Known rows, with every step that occurs
T/V/F/M/G: [ 52   0   9   2 -26  -4  57  -2 -46  15  -9  -5  19 -12  -3  -8  -3  -5
   3  -2 -14  10  -7   7 -62 -17   5  -2   1   5]
F/M: [  4   2  -7  -4 -17  -8  26  -8 -12   3   3   0   2   1   1  -9   4 -11
   0   7   2   1   2  -2  23  -2   6   1   6   2]
M/U/F/V/G: [ 14   4   1   0   0  -8  60   3 -28 -18  -9  -1  13   5  -5  -7   6  11
   4   0  -8  10  -2   6 -79  -7   5  -7  -5   3]
X/A: [-42   3   3  -2  13 -10 -28  -4  20  -2  -7  -5   5 -27   7  -3   2   7
   1   2 -28   1  15 -22  65  -1   2   1   3  -3]
T/V/F/M/U/A/X: [  9  -5  37  20  11  35 -31   0   4   7 -26  -8  12   5  -2  -5  -7  43
   6 -24  15 -13  11 -14 -31 -12   2  -5  16   2]
F/M/U/A/X: [  0  -3  21  14  12  31 -16  -2  15  -3 -14  -5   7   8  -2  -4  -6  43
   4 -21  19 -16  15 -16   8  -5   0   2  16  -1]
T/V/G: [ -6  -6  16   0  -3   9  11  -2 -32  20 -16  -8  17   5   2   7   8   7
   6  -2 -11  15  -8  -1 -31 -19  10 -12   2   4]
W/Z: [-25  33 -22  -5   0 -14 -54   1  57   5  62   2 -18  13  15  -1  33  -5
  22  -5 -26  10 -20  -1  72  -7  -3  16   0   1]
V/F: [ -5  -1   9  -7   0  -5 -78  -2  -9 -10  -6  -3   3  13   1  -9  10 -10
   4 -11 -43   6  -4  -1 -41 -11   5  -5  -3   7]
M/F/U/A/X: [ 11  -6  20   9  18  26 -39  -1  23 -17 -17  -6   5   9  -2  -2  -3  37
   0 -15  33 -14  14 -16   3  -9   1   0  13  -5]
A/U: [-37  -3  -3  -8  12  10 -33  -3   6   7  -4  -3 -11  16   8   6  -8 -23
  -3  14  -3  -6   2   1  75   2  -9  -2  -8   8]
Z/U: [-27 -20 -14  -1  -7  -5 -17  -1  29  10  11  10 -11  10  -9  11   1 -22
   5  23   6  -1  -8   7  59  -6  13   4  -5   5]
M/F: [ 32 -11  -7   7  -8 -15 -80   5  -5   4   8   0   8  -6   2   6   2   0
   1  -8 -18   3  -4   1   9  -5  -1   2  -3   2]
W/Z/U/F/V: [ -4   7   1   2  -3 -18  31   9  16 -12  13   6 -11   7  -4   0   9  -1
   6  19  37   6  -9   9  10   0   2  -1  -7   7]
X/A/U/M/G: [  8  -3 -10  -6  -6  -4  51  -2 -18  -3  -5  -1   2 -24   1   5 -11  -9
  -7   4   2   0   5   1   8  -2  -7   9  -4  -3]
X/A/U/M: [-41  -3  -7  -7  11   0 -13  -5  10 -11 -12   1 -11 -19   5   6  -9 -20
 -11   8  10  -8  13  -6  47   8  -7   5  -1  -3]
Z/W: [-27  14 -11  -9   3 -20 -39  -7  27   1  59   2 -14  11  28   3  29   8
  21 -20   3  15 -13  -6  61 -11  -2  14  -5   2]
F/U/A/X: [-10  -3  20   4  22  29 -24  -4  26 -18 -17  -6   2  15  -1  -2  -2  37
   0 -12  36 -14  14 -19  21  -7   2  -1  14  -5]
U/F: [-34  -8  -5  -9   2 -14 -63  17   9  -6   2   4  -6  10   2  12   5  24
  -6  -4  36   2   1  -4  32   4  -2  -5  -2  -1]
W/Z/U: [-25   5 -26   0  -8 -11 -28   1  67  13  49  12 -24  11  -2   7  19 -25
  21  20  -8   4 -20  11  67 -10  10  15  -5   5]
A/U/F: [-41  -8  -3 -10  10  -3 -58  16  11  -2  -5   3 -14  13   5  14  -5   8
  -8   6  38  -5   3   2  42   7  -9  -6  -8   4]
U/M: [-28  -6 -13  -9  -2  -8 -21  -5   0 -13   2   6  -7  -2   2   9   4  -8
  -8  -3  18  -1   1  -4  35   6  -1   6   3  -7]
X/A/U/M/F/V: [ 33   2   9  10  -1 -14  27  -3 -19 -17 -13  -3   6 -23  -1  -7  -7 -16
  -5  11   5   1   5   2 -15   2  -6  -2  -5   6]
M/G: [ 18  -3  -9  -6 -12  -7  32  -1 -23   6   8  -1  10  -2   1   3   0   4
   1  -3 -10   7  -6   1  18  -8  -1   5  -2   0]
V/F/M/U/A: [ 17   4   6   4   7  25 -36  -1  14 -10  -3  -2   7  18  -7  -5   0  22
   6 -14   5 -15 -12  12 -51 -12  -2  -3  11  -4]
T/V: [-24 -10  29  10   1   8 -41   1 -19  42 -15  -7  13   4   8  16   1   8
   2   0  17  10 -11  -7  50 -10   4 -14   5   4]
A/U/V: [-36  -1   3  -9  14  18  -2   7  -4  30  -2  -4 -17  15   4  10  -8 -10
 -15   6 -12  -2   2   4  45  33 -11 -12  -7   3]
A/U/V/G: [-14  -1  -3 -13   6  15  38   2 -21  12  -7  -7  -4  13  -1   4   2  -6
  -7   2 -30   6   0   6 -34  12   0 -10  -6   3]

Rows
[-34  -6 -11 -10   6   3 -18  -5   2 -10  -6   4 -14   1   4  10  -6 -24
 -11   7  19  -7   4   2  45   8  -8   4  -3  -2] : A/U/M
[ 33  -9 -22   9 -15 -20 -63   5  25  -1  26  10  -7 -17  -4  10   6 -18
   4   1  -1   0 -10  11  -7  -4   1  13  -4  -1] : W/Z/U/M/F
[ -2  -2  26   4  21  29 -38  -4  21 -22 -22  -7   3  15  -2  -7  -1  34
   2 -16  24 -13  13 -17 -14 -11   3  -3  13  -4] : V/F/U/A/X
[-21  -7  22   1  15  32 -42  -1  19  -7 -15  -9   0  15   2   3   1  43
  -1 -18  32 -13  14 -20  50  -7   0   0  15   1] : U/A/X
[-15   5  15  -1  10  -9  31   6  -8 -16 -17  -3  -3  -4   2  -3  -6   2
  -6  18  30   1   7  -1  17   6  -7 -10  -7   8] : X/A/U/F/V
[ 28   0  -5  -3 -18 -10  72   5 -23   4  -5  -2   7 -23  -1  -3 -11   4
  -3   8  11   2   6   3 -16  -5  -3   3  -2   1] : X/A/U/F/M/G
[ 15   5  -9  19  -4  -8  14  -5  -4  11   7   8  15  -4  -2 -10  -8   1
  10  -6 -35  -4  -2   3 -23   3   2   3   1  -4] : F/M/U
[-15   5  -2  -4  16   4  20   3   3  12   2   3  -6  12  -2   3  -2  -3
 -11   4  -9   2  -2   2  -4  31  -1 -12  -3 -12] : F/U/V
[-44   1   7  -7  20  15   3   6   4  29  -8  -7 -15  -4   4   7 -11  -6
 -14   8 -23  -3  10  -3  49  34 -10 -11  -6   1] : X/A/U/V
[  1   4  -7 -10   8   6  54   0 -16  -1  -5  -2   3  10  -5  -2   6  -1
  -4   0 -28   9  -2   4 -69  10   7 -10  -3  -7] : F/U/V/G
[ 51   9 -10  -2 -28  -8  71   2 -15  14  19   1   1 -10  -7 -10   4 -15
   7   3 -26   9 -11  15 -64  -6   5   7  -3   4] : W/Z/U/V/F/M/G
[  8  -2  26  15  11  30 -30  -2  12  -7 -19  -6   8   8  -3  -8  -5  40
   6 -24   6 -15  14 -14 -27  -8   1   0  15   1] : V/F/M/U/A/X
[ 23 -11  -8   7  -2 -11 -62   3   1  -5  -5   1   1 -27   1   7  -9 -14
  -6  -1  -6  -5   7   1  -1   2  -8   5  -5  -1] : X/A/U/M/F
[-10   3  11  -3   7  -8  28   6 -13 -15 -12  -2  -4  10   2  -1  -4   0
  -6  16  38   1   1   4  15   6  -7 -10  -8   9] : A/U/F/V
[ 40   1 -10  -4 -25  -9  78  -4 -33   7   6  -1  12 -10  -2  -5  -3  -4
   0   3  -3   6  -3   4  -8  -9   2   6   1   1] : F/M/G
[ 29  -1 -16  -5  -8 -11  62  -4 -18 -15   3   6   9 -13  -4   1  -6  -7
  -5   2  12   4  -4   5 -28  -3   0   9  -1 -12] : F/U/M/G
[ 19   5   6  -4 -16  -2  15  -2 -24   7  -6  -2   0   1  -4 -15   3 -15
  -3  -1 -28   4   1   4 -61   7   6  -8   2   4] : U/V/F/M
[ -1   4  -2  10   3   5  31   6 -11  33   6   3   0   1  -4   0  -8   6
  -6  -7 -34   0  -1   5 -22  34  -3  -8  -1  -6] : F/M/U/V
[ -1   1  -8  -5   6 -11 -15  -8   4 -34  -8  10   0  -2  -4  -5   1 -21
  -5   0   7  -1   0   1 -56   1   5   2   0 -13] : V/F/U/M
[-12   0 -16  -5   7 -11   4  -8   9 -28  -2  11  -3  -3  -2   2  -1 -16
  -7   5  24  -3   1  -1  -5   6   3   4   2 -16] : F/U/M
[ 47   3   0  -5 -21   0  71   0 -41  12  -5  -4   7  -8  -4 -10  -8 -14
  -3   2 -24   5  -2  11 -62  -1  -1   0  -4   5] : A/U/V/F/M/G
[-26  -1 -27  -4  -8 -12 -14  -2  45  -5  32  15 -23  -3  -3  11  13 -25
   6  11  17   0 -11   8  39   0   5  17  -1  -4] : W/Z/U/M
[ 26   6  -2  20  -5  -8  -5  -4 -10   6   1   6  17  -3  -4 -17  -6  -4
  12 -11 -53  -2  -2   5 -73  -2   4   1   0  -1] : V/F/M/U
[ 42   4   3  -3 -17  -2  75  -1 -35  11  -9  -6   9 -22  -3 -12 -10 -11
  -3   3 -31   5   4   6 -61  -1  -1   0  -3   4] : X/A/U/V/F/M/G
[ 42   6  -4  11 -11 -21  23   0   1 -13  15   4  -2 -11  -4  -4   7 -19
   5  13   9   6 -10  11 -19  -2  -1   5  -5   6] : W/Z/U/M/F/V
